Each row comes from the steps of one walk. Every step used is in the known rows, and no mark comes twice. Write the walk behind each row, first mark first.
Known rows
R/E: [-16  12 -11 -11 -19 -21 -18  25  -8  -9 -21 -45  27   7  -3  -7 -33  31
 -32  27  17 -26  24  20  -5  -2  18   4  10  19  -4 -18  18   0 -12]
Y/R/E/B/M: [ -2 -18 -23   5 -26  -4 -15  32 -25 -16 -21 -27  17  -3 -33   0  -4  19
  11   9  20  -8  34  17 -52 -17 -29 -37   2  53 -16 -31  13  -6 -14]
B/E/R/M/Z: [-65 -18 -10   0   5  -2   9  16   2  -3 -14 -51  10  -2  -9  -4 -20  15
 -69  38  24 -42  21 -43 -21   2 -76 -25  12   9  37  12  46  33 -14]
G/M/R: [ 23  33 -23  18  -2 -24 -13  53 -35  12 -31 -46  13  -1 -18 -18 -11  42
  -1  -1  19 -27  10 -12  40   9  19  -5  10  26  34  24   5  10 -16]
C/E/R/M/Z: [ -5 -81  17   2   9  -8   4  37 -20   4 -16 -45  30   1 -18 -16 -16  10
 -76  38  21 -31  29 -38  19  -1 -49 -44  -2  10  15  26  72  38  -4]
Z/M: [  6  -3 -22  12  -7 -21  -1  28 -29   0 -13 -52  18   8 -11 -19 -30  31
 -45  29  12 -12  23   1 -16 -11   3  -4  -8  27  12   1   0 -15 -28]
Y/R/M/C: [ -8 -12  34  -1   2   2  -9  17 -46 -14 -28 -57  13  16  -5  -8  17  36
 -50   9  24  -6  26  20   1  -1 -22 -37   6  11  19   3 -23  10 -23]
C/E/R: [  1 -47 -22  -2  -6 -23 -10  29 -28   2 -25 -47  14   2 -15 -23  -6  25
 -15   7  19 -30  30 -19  -2  -3  19 -19  -3  31  -4  27  49   9  -8]
H/Z/M/R/E/B: [ 53 -20 -64  37 -17   4  -8  81 -15  -2 -13 -16  -8 -14 -38 -16 -64  16
 -31  72  16 -23  29  13   1  -1 -21 -14  -4  26  12 -15  27  28  -5]
S/R/E/B/M/G: [  8 -17 -44   0 -30   0 -12  32   4 -11 -13 -10 -10 -33 -34  -5 -18  20
  42  28  19  -9  49  34 -41 -14 -41 -33 -12  49 -35 -12  30  19 -19]
R/Y: [-54 -17   4 -19   1 -21 -20  28 -23  -3 -15 -56  34  25   8 -21   2  38
 -50  51  19 -19  17   8  -7  -2  -6  17  11  17  21   6   8   5 -12]
C/E/B/M: [  6 -42 -20  15 -10 -14  -7  50 -30  -2 -23 -46  32 -16 -40 -23  -2  11
  17  -4  18 -12  16 -23  -8  -6  -4 -23 -15  48  -2  12  49   7 -20]
B/E/R/Y: [-92  -8 -43 -18   1 -12 -11  17  -7  -4 -17 -54   0  16   0 -12  -6  34
 -35  51  25 -43  35 -17 -49   1 -34   5  18  29  35   8  19  11 -14]
Y/R: [ -5 -23   1  -8  -5 -23 -11  11 -35  -8 -22 -43  11  28   0 -18  18  39
 -11 -18  18   0  13  22 -29 -11   8 -10   3  26 -13   0 -19 -12 -13]
S/R/E/B: [ 15   2 -22  -7 -32 -15 -36  10 -10  -1 -22 -19   6  -4 -20  -1 -31  24
  20   3  17 -36  38  31 -10  -7   7 -22   2  36 -51 -13  42  12  -7]
G/M: [  6  53  13  12 -12 -27 -15  26 -33   4 -25 -53  15   6 -15 -20 -21  39
 -32   9  17 -29  16 -25  13   4  33 -11   4  32  14   6  10  -4 -27]
A/V: [ -2   2   1   4  -7 -28 -18  26 -33  -7 -33 -44  54   6  -2 -25  -5  36
  -2 -10  17  -9  20 -14  -1   5  14   5  -7  14  -3   5 -13 -28 -22]
G/M/B: [-12  15   0  20  -8 -31 -14  40 -39   5 -29 -41  29   5  -8 -32 -40  36
 -10  -1  17 -25  41  -8  53   5  15 -13  -3  33  10  12   0  12 -14]
C/M/R/E: [-16  -7 -34  -9  -6 -23  -6  64 -20  17 -35 -33  32   2  -4   0 -24  46
 -23  28  21 -29   9   4  56   2 -19  -2  27  30   3  -4  21   4  -1]
H/Z/M/C/E: [ 24 -91 -27  28  -1  -1  -7  75 -42  -9 -20 -48   4  -7 -11 -40 -55  25
 -76  46  15  -6  50  10  12  10   8 -30 -21  14   4   5   8  21 -26]
F/A: [  2 -14  -6   7 -20 -18 -27  16 -22   4 -24 -48  37   1 -19 -18  -4  36
 -26   1  17 -12   3 -13 -13   5  37   9  14  18  -9  11  13  19  -3]
B/M/C: [-55 -22 -27   6 -11  -8 -15  41 -37 -21 -28 -62  33 -19  -5 -13   1  28
 -23  19  24   4  27   8  10   3 -14 -14   1  25  29  15   2   1 -22]
V/A: [-11  35 -16  -5 -15 -26 -28  35 -28   9 -36 -54  19  17  -7 -21 -15  34
 -31  22  20 -10   3  -3  13  -1  19   2 -10  18 -14  18 -35 -10 -11]
E/R/S: [-43   4   0 -20  -3 -17 -13   8 -25   5 -10 -51  10   5  -6 -22   1  26
  -8  40  20 -26  36  -6 -26 -10 -10 -25  24  18  22  13  36   4  -9]
H/Z/M/B/E/R: [-42 -58 -86  31  -5  -4   7  47 -15 -11 -10 -26 -20  -9 -12 -33 -72  17
 -48  56  16 -21  60 -11 -36  -3 -56 -21 -17  37  20   1   5  21 -15]
Y/R/S: [-23 -24  25 -28   4 -19 -12   7 -38   5 -10 -47  18  30  -1 -28  18  36
   4  -9  17  -2  31  33 -44 -14 -11 -29  17  15  -2 -13 -14 -13 -15]
B/E/R: [-53  16 -52  -5  -8 -19  -4   8  -7  -7 -23 -53  -7   0  -8 -10  -9  30
  -9  12  23 -40  22 -24 -47   0  -9   0  10  31  19  11  21   5 -19]
F/R: [  7   4   0  -5  -7 -16  -8   9 -24  17 -23 -53  23   3  -9 -12   6  37
  13   7  19 -35   8  14 -33  -2  42  24  18  25 -13   7  21  16 -15]
E/B/M: [-22  11 -21  15 -18 -13 -11  33 -25  -8 -19 -45  25 -16 -32 -14   6  16
  13  19  19  -6   5 -21 -19 -10 -15 -10  -4  47   9   9  30   1 -17]
G/M/Z: [-11   2  17  15  -4 -24 -11  40 -28   8 -22 -48  33   5  -1 -23 -32  32
 -63  15  18 -28  21 -26  43   8   4 -20   9  13   9  12  23  21 -13]
M/B/E: [-69 -21 -48   1   0 -28  -4  24  -8  -4 -27 -46  26   5   3 -29 -32  33
   9 -21  19 -21  32  11   4   6 -15  18   1  24   6   3 -13  14 -12]
E/B/M/C: [-33   6 -26  19 -18  -3 -19  44 -38 -17 -33 -53  25 -26 -21 -14   4  20
   6  20  25 -11  29  -7  15   1 -11 -19   4  36  19  20  21  19 -17]
R/M/B/E: [-63  -4 -10   4   9 -13   8  19  -6  -5 -21 -52  26   5 -11 -19 -33  24
 -26   0  19 -26  23  -6  -2   5 -52  -1  -5  21  32  -3  -2  18 -22]
C/M: [-33  12   8  -8  -7 -30  -4  33 -32  14 -30 -48  32  12   3 -15  -4  44
 -44  23  18 -20   0 -27  25  -4  -1   2  12  35  -8   7  16 -11 -15]
F/R/M/G: [ 33  26  31  -1   5   2  18  15  -5  15 -15 -48   0  -9 -25 -12  12  36
   1  49  19 -35   9   8 -50  -6  -5  13  11  19  11   5  13  43 -27]

Which walk is each row?
[ 22 -40 -22  18  -7 -12   7  64 -13  -3 -20 -34   8 -29 -40 -34   3  17
  34  18  19  -5  26  -9 -20  -5 -18 -19 -18  45  -8  15  34  27 -20] | C/E/B/M/G
[-43  23 -31  17  -4 -28  -7  33 -20   6 -31 -47  16   2 -10 -30 -51  37
  -2 -21  18 -37  44 -16  17  13  -1  -8  -1  36  18  -3 -12  11 -25] | G/M/B/E
[-35 -32 -24  11 -23  -6 -12  51  -6 -10 -16 -30  46 -22 -21  -5 -35   7
 -26  42  21 -19  28  -5  13  -6 -48 -27   8  28  -4 -15  54  25  -1] | R/E/B/M/Z
[ 23  -8  10  17  -4 -17 -23  56 -50   6 -40 -63  20  -6 -15 -29 -31  40
 -27  -9  22 -35  51 -11  64  21  50 -32   1  22   7  17  12  21 -29] | G/M/C/E
[ -3  48   8  15 -13 -15 -24  39 -45  -3 -36 -61  15  -5  -6 -19 -23  44
 -33  17  23 -32  42 -10  52  15  39 -20  12  18  24  15  -3  15 -28] | G/M/C
[ -9 -30 -25 -21 -22 -19 -30   6  -9  -4 -18 -29  11   5  -3  -1 -31  32
 -10  -1  16 -23  36  45 -13  -6   7 -16  -1  25 -38 -15  25  -5 -14] | S/R/E
[-73 -25 -66   3  -5 -23  -3  20 -12  -5 -27 -41   6  -2  -3 -23 -29  28
  10   0  23 -34  48  -8  -8   1 -30  -2   5  34  14  17  12  19  -5] | M/B/E/R
[-32 -80 -26   7  -2  -9 -13  58 -42 -12 -31 -62  37 -19 -14 -24  -9  25
 -15  -6  23  -1  38   6  22   7  -4 -27  -8  26  13  16  17   7 -25] | B/M/C/E
[ 20  14  -1  -1 -26 -13 -21  20 -23  -8 -25 -27  10  15 -20  -6  -9  28
   8   4  20 -27  32  26 -26 -11   9 -22  11  36 -33 -26   8   7  -5] | Y/R/E/B
[ 18 -19  -2  14 -12 -15 -24  52 -38   1 -40 -52  24  -9 -18 -29 -10  27
   8  -8  24 -33  40   2  48  13  38 -17   4  19 -14  25  34  35  -8] | M/C/E/B
[-30 -23  15   4   3  -6   1  21 -15  -3 -12 -46  22   0  -6  -6 -10  14
 -81  61  22 -29  16 -35  12  -6 -57 -31   9   7  30  24  54  33  -2] | E/R/M/Z
[ 28 -54 -61  29   4  -5   4  71 -27  -3 -11 -33  -4  -2 -14 -28 -37  27
 -49  54  14   2  10  11  -3  -2 -23  -3 -12  17  30  11   2   9 -14] | H/Z/M/R
[ -1  19 -32  10 -26  -4  -1  51   6 -14 -18 -26   5 -30 -35 -11 -19  19
  18  57  20 -15  35   8 -34 -10 -30 -15  -2  44   0 -15  23  23 -18] | R/E/B/M/G
[ -9 -72  -3   8   7 -14   2  33 -30   3 -24 -41  23   0 -24 -25 -25  15
 -32  17  19 -30  47 -19  34  -3 -38 -37 -12  30  16  29  48  33  -6] | C/E/R/M/B
[ 41 -37  38  12   0   5 -13  39 -52  -2 -34 -48  11   8 -34 -18  12  23
 -12 -12  24 -23  41   4  15   3 -11 -51   0  23  -5   9  13  32 -19] | Y/R/M/C/E/B
[-44 -44 -34 -11  11 -20 -16  55 -25   6 -21 -48  31  20   4 -20  10  42
 -21  38  22 -16   8  21  20   3 -22  21  17  10  37  24   6  16   0] | M/R/Y
[ 15  19  34  -3   3  -2   4   1 -22  16 -18 -58  22   2 -22  -1   7  30
 -18  29  19 -39   2  -5 -40  -4   5  10  15  22  12   1  29  24 -25] | F/R/M
[ 20 -66 -27  17   1 -13  -8  59 -46   1 -29 -61  22  -4 -13 -30 -42  32
 -44   8  16 -16  59  17  30   7  17 -27  -7  18   3  12   5   9 -29] | Z/M/C/E
[-10  -9 -26  17  -5 -10 -10  42 -42  -8 -26 -59  17  -4  -4 -19 -34  34
 -49  36  18 -13  48  18  22   1   9 -12   1  15  18  11 -13   5 -27] | Z/M/C
[-59 -20 -18 -15  -4 -16 -19  22 -24  -4 -15 -49  14  20   4 -14   5  33
 -48  73  22 -31  32  -9 -18  -7 -17   1  15  25  28  21  29  11  -4] | E/R/Y
[-12  -1  25 -24   3 -11  -9   5 -28  29 -11 -57  27   6  -8 -20   6  34
  31  15  19 -37  27  24 -47  -6  23   6  36  15  -1  -5  23  16 -16] | F/R/S
[-18 -45 -40  18  -2 -25  -1  40 -35   0 -16 -40  30   5  -7 -32 -51  28
 -29  20  12  -7  50  18  23  -9 -17  -5 -14  30   4   5 -11   1 -14] | Z/M/B
[ 19  18 -43  10 -17 -14 -20  54 -11   3 -30 -29  17  -9 -27  -5 -21  26
  27  18  22 -37  15  22  29   2   4   3  17  23   6   3  33  26   4] | M/R/E/B
[ 44   4 -63  25 -16  -7  -9  65 -19   8 -22 -27   9 -11 -38  -5 -50  23
   5  37  16 -35  38  17  17  -5 -15 -11   9  32  12  -6  25  17  -8] | Z/M/R/E/B
[ 39 -31 -23  30  -8  -9 -13  64 -48   6 -31 -50  18 -13 -33 -30 -38  24
 -14  14  18 -30  61   2  33   5  21 -32  -7  28  -7  14  23  26 -22] | Z/M/C/E/B
[ 16 -19  -1  15 -18 -17 -34  22 -34   0 -36 -37  67  -3 -21 -22  -5  37
  -5 -18  17  -6  18 -29  -8  12  31   3   5  13 -16   6  -8  -6 -11] | F/A/V
[-17  25  13   1  -4  -7  -1   6 -20  -5 -16 -52   6   2 -21  -3   3  20
 -53  55  20 -30  12 -35 -15 -10 -25 -19   3  25  38  20  44  10 -19] | E/R/M
[-51 -31 -10  -1  -2 -35  -3  43 -37  15 -34 -36  46  11  10 -27 -24  41
 -24  11  18 -14  24 -10  60  -3 -19  -2   8  38 -12  14   1   4   0] | C/M/B
[-17 -90 -47   8  10  -7 -11  86 -33  11 -22 -41  37  -7 -37 -25  10  20
  19  25  23 -12  23  -5  15   1 -47 -14   0  42  32  24  45  26  -4] | C/E/B/M/R/Y
[-29 -27  34   1   7 -11   2  26 -12  -1 -13 -51  41   8  -2 -13 -12  19
 -84  38  18 -14  -1 -18  22  -1 -47 -14   4  -2  23   9  34  24 -10] | R/M/Z
[ 24  -1  38  -4   7  -5  14  18 -16 -10 -14 -37 -10  16 -16 -18  25  37
 -27  26  19   0  15  17 -46 -14 -38 -22  -4  17   7   0 -24  14 -27] | Y/R/M/G
[-26 -12 -25   4  -4 -14   9  41  -6 -15 -15 -43   9 -21 -13 -23   7  28
  -1  36  18  11  15   4 -33 -10 -29  -2 -10  32  18  10  -2   3 -27] | B/M/G
[ -2 -14  15 -12  -3  -9 -13  -6 -20  -2 -12 -43   8   9 -12  -4   0  27
 -30   4  16 -12   9   9 -20  -9 -27 -23 -11  24  -7   7  26  -2 -27] | S/R/M
[-26  13 -32  13 -31   3 -25  51 -23 -20 -31 -45  29 -30 -27   0 -26  18
  -3  39  25 -23  47  13   9   2 -11 -26  11  36  10  -9  26  20 -16] | R/E/B/M/C
[-52 -32 -86  19  -3 -15   7  31 -19  -1 -19 -40  -1  -4 -14 -24 -57  24
 -16  19  17 -32  71  -8 -19  -5 -45 -15  -6  42  21   8   2  10 -17] | Z/M/B/E/R
[-31  34 -18   1   3   1  21  16  15 -10 -14 -47 -30 -10 -22 -10  -4  26
 -24  55  23 -39  26 -31 -63  -3 -55 -12   2  24  41  10  13  31 -31] | B/E/R/M/G
[ -8 -54 -27   3  -7 -14 -21  43 -40  -6 -38 -55  12  -8  -7 -23 -11  30
 -17  12  25 -32  53  -2  32   9  20 -29   6  18   4  36  36  29  -8] | M/C/E/R
[-14 -47  19   1   7 -15   1  15 -38  -6 -20 -36  27  25  -8 -21   2  28
 -30  -7  17   2  30  22   4 -11 -47 -28  -9  25   7  -2 -21   8 -10] | Y/R/M/B
[-84 -19 -39  -4   3 -32   3  41 -19  16 -35 -42  32   9   6 -24 -33  43
 -12  -8  20 -28  27 -17  32   5 -37   4  10  39  -6   0 -10   5 -13] | C/M/B/E
[ 30 -28 -23  24  -2  -6  14  57  -8 -12  -1 -29 -23  -8 -10 -39 -40  30
 -64  85  11   6  26  10 -40  -8 -16  -5 -22  19   8  -1 -13  16 -26] | H/Z/M/G
[-44 -33  -9  -2  11 -10  10  12 -20  -8 -21 -43  13  23  -9 -17  -8  29
 -16 -29  20 -12  33  14 -31  -3 -65 -20  -4  27  15 -14 -31  10 -21] | Y/R/M/B/E
[-35 -17  -6   8   0 -12  -2  16 -25  -5 -21 -40  18   1 -16 -15 -17  19
 -37  42  20 -25  35 -16  21  -9 -46 -24  -3  28  30  25  30  27  -3] | E/R/M/B
[-39 -64 -66  28   0 -10   8  51 -13 -10 -10 -34  -1   0  -5 -40 -73  22
 -50  31  13  -6  45   6 -26   3 -39  -4 -22  28  15 -14 -17  12 -21] | H/Z/M/B/E
[-19 -67  21 -11   4  -9  -9   6 -16   2  -9 -36  26   7  -1  -8  -9  19
 -59   8  17 -10  15   7   8  -5 -59 -37  -5   4 -11  11  41  20 -11] | S/R/M/Z
